What can hang from each mark:
j_442: j_222
j_494: j_317
j_222: j_194 j_442 j_708 j_906
j_317: j_494 j_906
j_299: j_194
j_902: j_708 j_906
j_906: j_17 j_222 j_317 j_902
j_17: j_442
j_194: j_222

Every row comes from one small tree of marks. The marks that hang from a mark follow it in brackets, in the order of their numbers. Every link used is in the known rows. Which tree was each row made from?
Known rows:
j_906(j_222): [ 0.13, -0.24,  0.16, -0.21, -0.03,  0.30, -0.05,  0.17, -0.17,  0.10,
  0.08,  0.14,  0.07,  0.02, -0.16,  0.04,  0.08,  0.11,  0.11, -0.14,
  0.03, -0.08, -0.04, -0.11]
j_194(j_222(j_906(j_17(j_442) j_317))): [ 0.16,  0.06,  0.02, -0.17, -0.32,  0.18, -0.10, -0.03, -0.06,  0.22,
 -0.24,  0.13,  0.10,  0.09, -0.17,  0.08,  0.11, -0.05,  0.34, -0.08,
 -0.10, -0.23, -0.15, -0.35]
j_902(j_906): [-0.25, -0.06,  0.40, -0.13, -0.16,  0.31,  0.19,  0.02, -0.19, -0.02,
  0.01,  0.07, -0.08,  0.09,  0.00,  0.07, -0.08,  0.04,  0.02, -0.31,
  0.08,  0.02, -0.22, -0.09]
j_902(j_708 j_906(j_17(j_442))): [-0.02, -0.10,  0.47, -0.10, -0.26,  0.24,  0.22,  0.00, -0.12,  0.06,
 -0.22,  0.12, -0.11,  0.11,  0.02,  0.04,  0.03,  0.07, -0.10, -0.07,
  0.15, -0.17, -0.04, -0.15]
j_906(j_17(j_442)): [ 0.22, -0.21,  0.14, -0.13, -0.25,  0.43, -0.05,  0.13, -0.12,  0.02,
 -0.01,  0.11,  0.08,  0.11, -0.07,  0.18,  0.01,  0.15,  0.27,  0.03,
  0.08, -0.24, -0.09, -0.24]
j_902(j_708 j_906(j_17(j_442) j_222 j_317(j_494))): [ 0.21,  0.02,  0.18, -0.19, -0.05,  0.02,  0.06,  0.21,  0.12,  0.16,
 -0.40,  0.19, -0.06, -0.17,  0.38, -0.37,  0.30, -0.05, -0.14,  0.25,
  0.08, -0.06,  0.19, -0.11]
j_17(j_442): [ 0.04, -0.14,  0.26, -0.19, -0.32,  0.42, -0.08,  0.09, -0.09, -0.11,
 -0.01, -0.03,  0.10,  0.18, -0.10,  0.17, -0.11,  0.08,  0.29, -0.22,
  0.11, -0.22, -0.03, -0.19]
j_17(j_442(j_222(j_906))): [-0.04,  0.03,  0.32, -0.12, -0.27,  0.24, -0.11,  0.15, -0.05, -0.14,
 -0.07,  0.00,  0.20,  0.37,  0.03,  0.23, -0.13, -0.04,  0.36, -0.35,
 -0.04, -0.25, -0.21, -0.26]
j_299(j_194(j_222(j_906(j_317 j_902)))): [-0.03,  0.18,  0.20, -0.25, -0.13,  0.04, -0.07,  0.03, -0.11, -0.03,
 -0.04, -0.03,  0.15,  0.12, -0.56, -0.09,  0.06, -0.14,  0.48, -0.16,
 -0.14,  0.13, -0.03, -0.20]
j_902(j_708 j_906(j_17 j_222(j_194 j_442) j_317)): [ 0.12, -0.21,  0.03, -0.02, -0.15,  0.04,  0.10, -0.14, -0.17,  0.32,
 -0.42,  0.32, -0.20,  0.09, -0.05, -0.19,  0.23, -0.03, -0.25,  0.01,
  0.16, -0.02,  0.19, -0.28]
j_494(j_317): [-0.13,  0.08,  0.15, -0.18, -0.25,  0.37,  0.06, -0.08, -0.09,  0.12,
  0.06,  0.03, -0.09,  0.09, -0.29,  0.02, -0.02,  0.09,  0.14, -0.17,
  0.06, -0.03, -0.06, -0.05]
j_194(j_222(j_442 j_906(j_317))): [-0.10,  0.10,  0.09, -0.24, -0.34,  0.12, -0.01, -0.17, -0.08,  0.04,
 -0.15,  0.11, -0.09,  0.26, -0.29,  0.06, -0.08, -0.17,  0.25, -0.33,
 -0.08, -0.12, -0.11, -0.40]
j_299(j_194(j_222(j_906(j_317)))): [-0.14,  0.11,  0.31, -0.02, -0.24,  0.08, -0.02,  0.04, -0.13, -0.01,
 -0.18,  0.04,  0.08,  0.12, -0.46,  0.01, -0.01, -0.17,  0.44, -0.22,
 -0.12, -0.02, -0.12, -0.24]
j_17(j_442(j_222(j_194 j_906(j_317 j_902(j_708))))): [ 0.02,  0.20,  0.09, -0.23, -0.21,  0.08, -0.15, -0.05,  0.08,  0.08,
 -0.39, -0.06,  0.16,  0.52, -0.23, -0.07,  0.07, -0.15,  0.28, -0.30,
 -0.02, -0.07,  0.19, -0.20]
j_494(j_317(j_906(j_222 j_902))): [ 0.26,  0.14, -0.10, -0.41, -0.08,  0.12, -0.14,  0.06, -0.15,  0.05,
  0.14,  0.05,  0.07, -0.07, -0.24, -0.25,  0.31,  0.10,  0.07,  0.02,
  0.10,  0.25,  0.11,  0.05]
j_222(j_194 j_906): [-0.41, -0.03,  0.14, -0.03, -0.30,  0.31,  0.07, -0.03, -0.17,  0.02,
 -0.05, -0.05,  0.02,  0.34, -0.41,  0.17, -0.04, -0.08,  0.16, -0.39,
  0.10, -0.11, -0.14, -0.01]
j_902(j_708 j_906(j_17(j_442) j_222 j_317)): [ 0.27, -0.15,  0.19, -0.12, -0.11,  0.10,  0.03,  0.10, -0.10,  0.31,
 -0.34,  0.17,  0.02, -0.08,  0.06, -0.22,  0.27,  0.08, -0.07,  0.10,
  0.13, -0.14,  0.14, -0.23]
j_222(j_442 j_906(j_317 j_902)): [-0.12,  0.09, -0.07, -0.37, -0.13,  0.25, -0.12, -0.02, -0.11, -0.07,
  0.06, -0.10,  0.08,  0.26, -0.47, -0.06,  0.04, -0.05,  0.22, -0.29,
  0.02,  0.02,  0.04, -0.28]
j_194(j_222(j_442 j_708)): [ 0.11, -0.04,  0.19, -0.22, -0.27,  0.28,  0.15, -0.26, -0.03,  0.10,
 -0.11,  0.19, -0.16,  0.22,  0.08,  0.30, -0.23, -0.17, -0.13, -0.16,
  0.03, -0.14, -0.14, -0.27]
j_906(j_317(j_494) j_902): [ 0.00,  0.22, -0.01, -0.39,  0.07,  0.25, -0.06,  0.18,  0.15, -0.10,
 -0.06,  0.02,  0.02,  0.05,  0.01, -0.29,  0.12, -0.05,  0.20,  0.00,
 -0.07,  0.17,  0.03, -0.05]
j_317(j_906(j_902)): [ 0.07,  0.10,  0.13, -0.33, -0.12,  0.32,  0.00,  0.17, -0.15, -0.20,
  0.11,  0.10,  0.10,  0.13, -0.17, -0.06,  0.12,  0.03,  0.19, -0.22,
  0.05,  0.22, -0.11, -0.09]
j_299(j_194(j_222(j_442 j_708 j_906(j_317)))): [-0.09,  0.10,  0.19,  0.02, -0.25,  0.06,  0.05, -0.15, -0.09,  0.04,
 -0.25,  0.00,  0.03,  0.17, -0.33,  0.14, -0.08, -0.34,  0.09, -0.11,
  0.01, -0.11, -0.02, -0.29]
j_494(j_317(j_906(j_17 j_902(j_708)))): [ 0.12,  0.27,  0.04, -0.33, -0.17,  0.18,  0.13, -0.02, -0.11,  0.05,
 -0.05,  0.18, -0.15,  0.05, -0.37, -0.25,  0.30,  0.07, -0.09,  0.06,
  0.07,  0.21,  0.10, -0.02]
j_222(j_442 j_708 j_906(j_17 j_317(j_494) j_902)): [-0.07,  0.26, -0.24, -0.26,  0.09,  0.18,  0.04,  0.09,  0.11,  0.02,
 -0.06,  0.01,  0.01,  0.10,  0.00, -0.14,  0.18, -0.22, -0.16,  0.18,
  0.02,  0.00,  0.03, -0.14]

Write each row's tree:
[ 0.01,  0.27,  0.01, -0.39, -0.22,  0.26, -0.02, -0.03, -0.10, -0.08,
  0.15,  0.02, -0.01,  0.03, -0.31, -0.16,  0.19,  0.06,  0.16, -0.09,
  0.10,  0.25, -0.01,  0.03]	j_494(j_317(j_906(j_902)))
[ 0.58, -0.07, -0.16, -0.30,  0.02,  0.24, -0.14,  0.23, -0.16,  0.10,
  0.01,  0.12,  0.28, -0.10,  0.11, -0.02,  0.33,  0.05, -0.10,  0.26,
  0.16, -0.01,  0.07, -0.08]	j_317(j_906(j_17(j_442) j_222(j_708) j_902))
[ 0.31, -0.20,  0.03, -0.49,  0.01,  0.26, -0.11,  0.07, -0.15, -0.06,
  0.18,  0.04,  0.01,  0.16, -0.25, -0.01,  0.04,  0.11,  0.10, -0.09,
  0.06,  0.01,  0.14, -0.25]	j_906(j_222(j_442) j_902)
[-0.16,  0.16,  0.26, -0.04, -0.01,  0.10,  0.29,  0.14,  0.10,  0.08,
 -0.35,  0.27, -0.23, -0.05,  0.24, -0.33,  0.16, -0.08, -0.17,  0.08,
  0.02,  0.07, -0.06, -0.06]	j_902(j_708 j_906(j_17 j_317(j_494)))
[-0.09,  0.38, -0.08, -0.42, -0.08,  0.07,  0.04, -0.13,  0.21,  0.04,
 -0.15, -0.01, -0.11,  0.17,  0.06, -0.10, -0.02, -0.36, -0.08, -0.03,
 -0.08,  0.06,  0.01, -0.15]	j_194(j_222(j_442 j_708 j_906(j_317(j_494) j_902)))
[ 0.18,  0.31, -0.09, -0.43, -0.14,  0.07, -0.10,  0.08,  0.15,  0.04,
 -0.14,  0.04,  0.06,  0.03,  0.03, -0.18,  0.18, -0.17,  0.34,  0.14,
 -0.16, -0.03, -0.02, -0.20]	j_194(j_222(j_906(j_17(j_442) j_317(j_494) j_902)))
[ 0.37,  0.05, -0.22, -0.32,  0.14,  0.11, -0.01,  0.22,  0.01, -0.09,
  0.01,  0.27,  0.00, -0.10,  0.36, -0.18,  0.27, -0.12, -0.29,  0.37,
  0.10,  0.15,  0.09, -0.09]	j_317(j_494 j_906(j_17 j_222(j_442 j_708) j_902))
[ 0.12,  0.08,  0.08, -0.16, -0.27,  0.24, -0.05,  0.29,  0.07, -0.26,
 -0.13,  0.21,  0.03, -0.04,  0.39, -0.08,  0.14, -0.04,  0.19,  0.17,
  0.09, -0.05, -0.05, -0.12]	j_317(j_494 j_906(j_17(j_442)))
[ 0.06,  0.16,  0.16, -0.24, -0.05,  0.22, -0.07,  0.08,  0.02, -0.03,
 -0.01, -0.15,  0.25,  0.40,  0.06,  0.23, -0.06, -0.11,  0.11, -0.22,
  0.00, -0.16, -0.12, -0.13]	j_17(j_442(j_222(j_708 j_906(j_902))))
[ 0.14, -0.29, -0.05, -0.08, -0.15,  0.28,  0.00, -0.13, -0.14,  0.19,
 -0.13,  0.10, -0.02,  0.19, -0.02,  0.20, -0.01, -0.08, -0.24, -0.05,
  0.25, -0.17,  0.14, -0.12]	j_906(j_222(j_194 j_442 j_708))
[-0.04,  0.18,  0.17, -0.22,  0.08,  0.22,  0.07,  0.10, -0.03,  0.05,
  0.04,  0.00,  0.15,  0.37, -0.03,  0.20, -0.05, -0.11, -0.02, -0.30,
 -0.05,  0.01, -0.26, -0.09]	j_442(j_222(j_708 j_906(j_902)))
[ 0.26, -0.20,  0.09,  0.06, -0.25,  0.26, -0.10,  0.06, -0.05,  0.08,
 -0.23,  0.29,  0.10,  0.34,  0.21,  0.28, -0.02,  0.06,  0.35, -0.03,
  0.01, -0.22, -0.10, -0.32]	j_906(j_17(j_442(j_222(j_194))))
[ 0.09, -0.02,  0.12, -0.17,  0.02, -0.04,  0.16,  0.10,  0.07,  0.11,
 -0.36,  0.31, -0.25, -0.10,  0.30, -0.39,  0.23, -0.07, -0.26,  0.21,
  0.08,  0.00,  0.17, -0.22]	j_902(j_708 j_906(j_17 j_222(j_442) j_317(j_494)))
[-0.18,  0.13,  0.12, -0.28,  0.01,  0.32,  0.11,  0.04, -0.11,  0.07,
  0.12, -0.17,  0.12,  0.23, -0.37,  0.11,  0.02, -0.07, -0.13, -0.25,
  0.07, -0.02, -0.13,  0.03]	j_222(j_708 j_906(j_902))
[-0.03,  0.14,  0.11, -0.43, -0.16,  0.18,  0.11, -0.23, -0.07,  0.02,
  0.04, -0.05, -0.07,  0.33, -0.24,  0.23, -0.12, -0.22, -0.10, -0.23,
  0.01, -0.06, -0.09, -0.18]	j_194(j_222(j_442 j_708 j_906(j_902)))
[ 0.29, -0.14,  0.01,  0.13, -0.16,  0.31,  0.02, -0.01, -0.01,  0.23,
 -0.29,  0.22,  0.13,  0.32,  0.35,  0.35, -0.02, -0.03,  0.08,  0.05,
  0.07, -0.24, -0.07, -0.21]	j_906(j_17(j_442(j_222(j_194 j_708))))
[-0.07,  0.33,  0.00, -0.51, -0.16,  0.02, -0.04, -0.11,  0.16, -0.13,
 -0.11,  0.01, -0.13,  0.21, -0.10, -0.18, -0.01, -0.29,  0.24, -0.12,
 -0.15,  0.10,  0.00, -0.22]	j_194(j_222(j_442 j_906(j_317(j_494) j_902)))
[ 0.37,  0.09, -0.10, -0.37,  0.24,  0.09, -0.01,  0.29,  0.11,  0.17,
 -0.20,  0.24, -0.02, -0.09, -0.05, -0.44,  0.37,  0.02, -0.10,  0.26,
 -0.07,  0.11,  0.20, -0.07]	j_906(j_17 j_222 j_317(j_494) j_902(j_708))
[-0.18, -0.07,  0.04,  0.00, -0.17,  0.35,  0.16,  0.00, -0.16,  0.09,
  0.01,  0.09, -0.02,  0.20, -0.17,  0.24, -0.01, -0.09, -0.20, -0.08,
  0.14, -0.25, -0.14, -0.20]	j_222(j_442 j_708 j_906(j_17))
[ 0.25, -0.08, -0.06, -0.18, -0.08,  0.12, -0.06,  0.30, -0.05, -0.20,
 -0.05,  0.39, -0.09, -0.11,  0.33, -0.17,  0.23, -0.05, -0.05,  0.24,
  0.08,  0.02, -0.01, -0.22]	j_317(j_494 j_906(j_17 j_222(j_442)))
[-0.10, -0.18,  0.04, -0.02, -0.28,  0.38,  0.13, -0.22, -0.06,  0.09,
 -0.14,  0.04, -0.09,  0.35, -0.06,  0.31, -0.14, -0.15, -0.17, -0.16,
  0.24, -0.15,  0.05, -0.13]	j_222(j_194 j_442 j_708)
[-0.23,  0.03,  0.20,  0.05, -0.21,  0.19,  0.02,  0.03, -0.09,  0.02,
 -0.13,  0.14,  0.08,  0.45, -0.11,  0.24, -0.08, -0.11,  0.23, -0.40,
 -0.05, -0.09, -0.25, -0.15]	j_442(j_222(j_194 j_906))
[-0.23,  0.08,  0.17,  0.12, -0.12,  0.21,  0.11, -0.03, -0.02,  0.14,
 -0.20,  0.08,  0.10,  0.45,  0.02,  0.30, -0.08, -0.21, -0.07, -0.32,
  0.05, -0.15, -0.23, -0.07]	j_442(j_222(j_194 j_708 j_906))
[ 0.16, -0.19, -0.11, -0.07, -0.09,  0.23, -0.16,  0.04, -0.11,  0.29,
 -0.20,  0.14,  0.14,  0.04, -0.21, -0.10,  0.19,  0.04,  0.16, -0.11,
  0.09, -0.01,  0.09, -0.12]	j_906(j_222(j_194) j_317)
[-0.19,  0.27,  0.07, -0.29, -0.29,  0.05, -0.02, -0.06,  0.12, -0.09,
 -0.19,  0.11, -0.17,  0.15,  0.04, -0.08, -0.07, -0.29,  0.22, -0.17,
 -0.11, -0.07, -0.08, -0.29]	j_194(j_222(j_442 j_906(j_317(j_494))))
[-0.25, -0.18, -0.02,  0.03, -0.31,  0.29,  0.07, -0.09, -0.22,  0.02,
 -0.06,  0.14, -0.09,  0.37, -0.35,  0.22, -0.02, -0.09,  0.08, -0.16,
  0.13, -0.20, -0.08, -0.24]	j_222(j_194 j_442 j_906(j_17))
[-0.01,  0.12,  0.14, -0.29, -0.18,  0.01, -0.11, -0.08, -0.13, -0.16,
 -0.07, -0.05,  0.03,  0.26, -0.57, -0.02, -0.03, -0.20,  0.49, -0.14,
 -0.09,  0.09,  0.08, -0.37]	j_299(j_194(j_222(j_442 j_906(j_317 j_902))))
[ 0.26, -0.30,  0.23, -0.14, -0.09,  0.24, -0.02,  0.14, -0.22,  0.13,
 -0.04,  0.12,  0.09, -0.12,  0.17,  0.02,  0.16,  0.15, -0.01,  0.09,
  0.14, -0.13, -0.04, -0.19]	j_902(j_906(j_17(j_442) j_222))
[ 0.21, -0.08,  0.05, -0.10, -0.06,  0.25,  0.01,  0.19, -0.18,  0.09,
 -0.05,  0.19,  0.14, -0.10,  0.11,  0.02,  0.21, -0.03, -0.26, -0.05,
  0.15,  0.00, -0.08,  0.01]	j_317(j_906(j_222(j_708)))
[ 0.14, -0.08,  0.17,  0.06, -0.24,  0.30, -0.05, -0.09,  0.07,  0.12,
 -0.30,  0.11,  0.13,  0.39,  0.34,  0.34, -0.14, -0.10,  0.12, -0.13,
  0.11, -0.23, -0.04, -0.14]	j_17(j_442(j_222(j_194 j_708)))
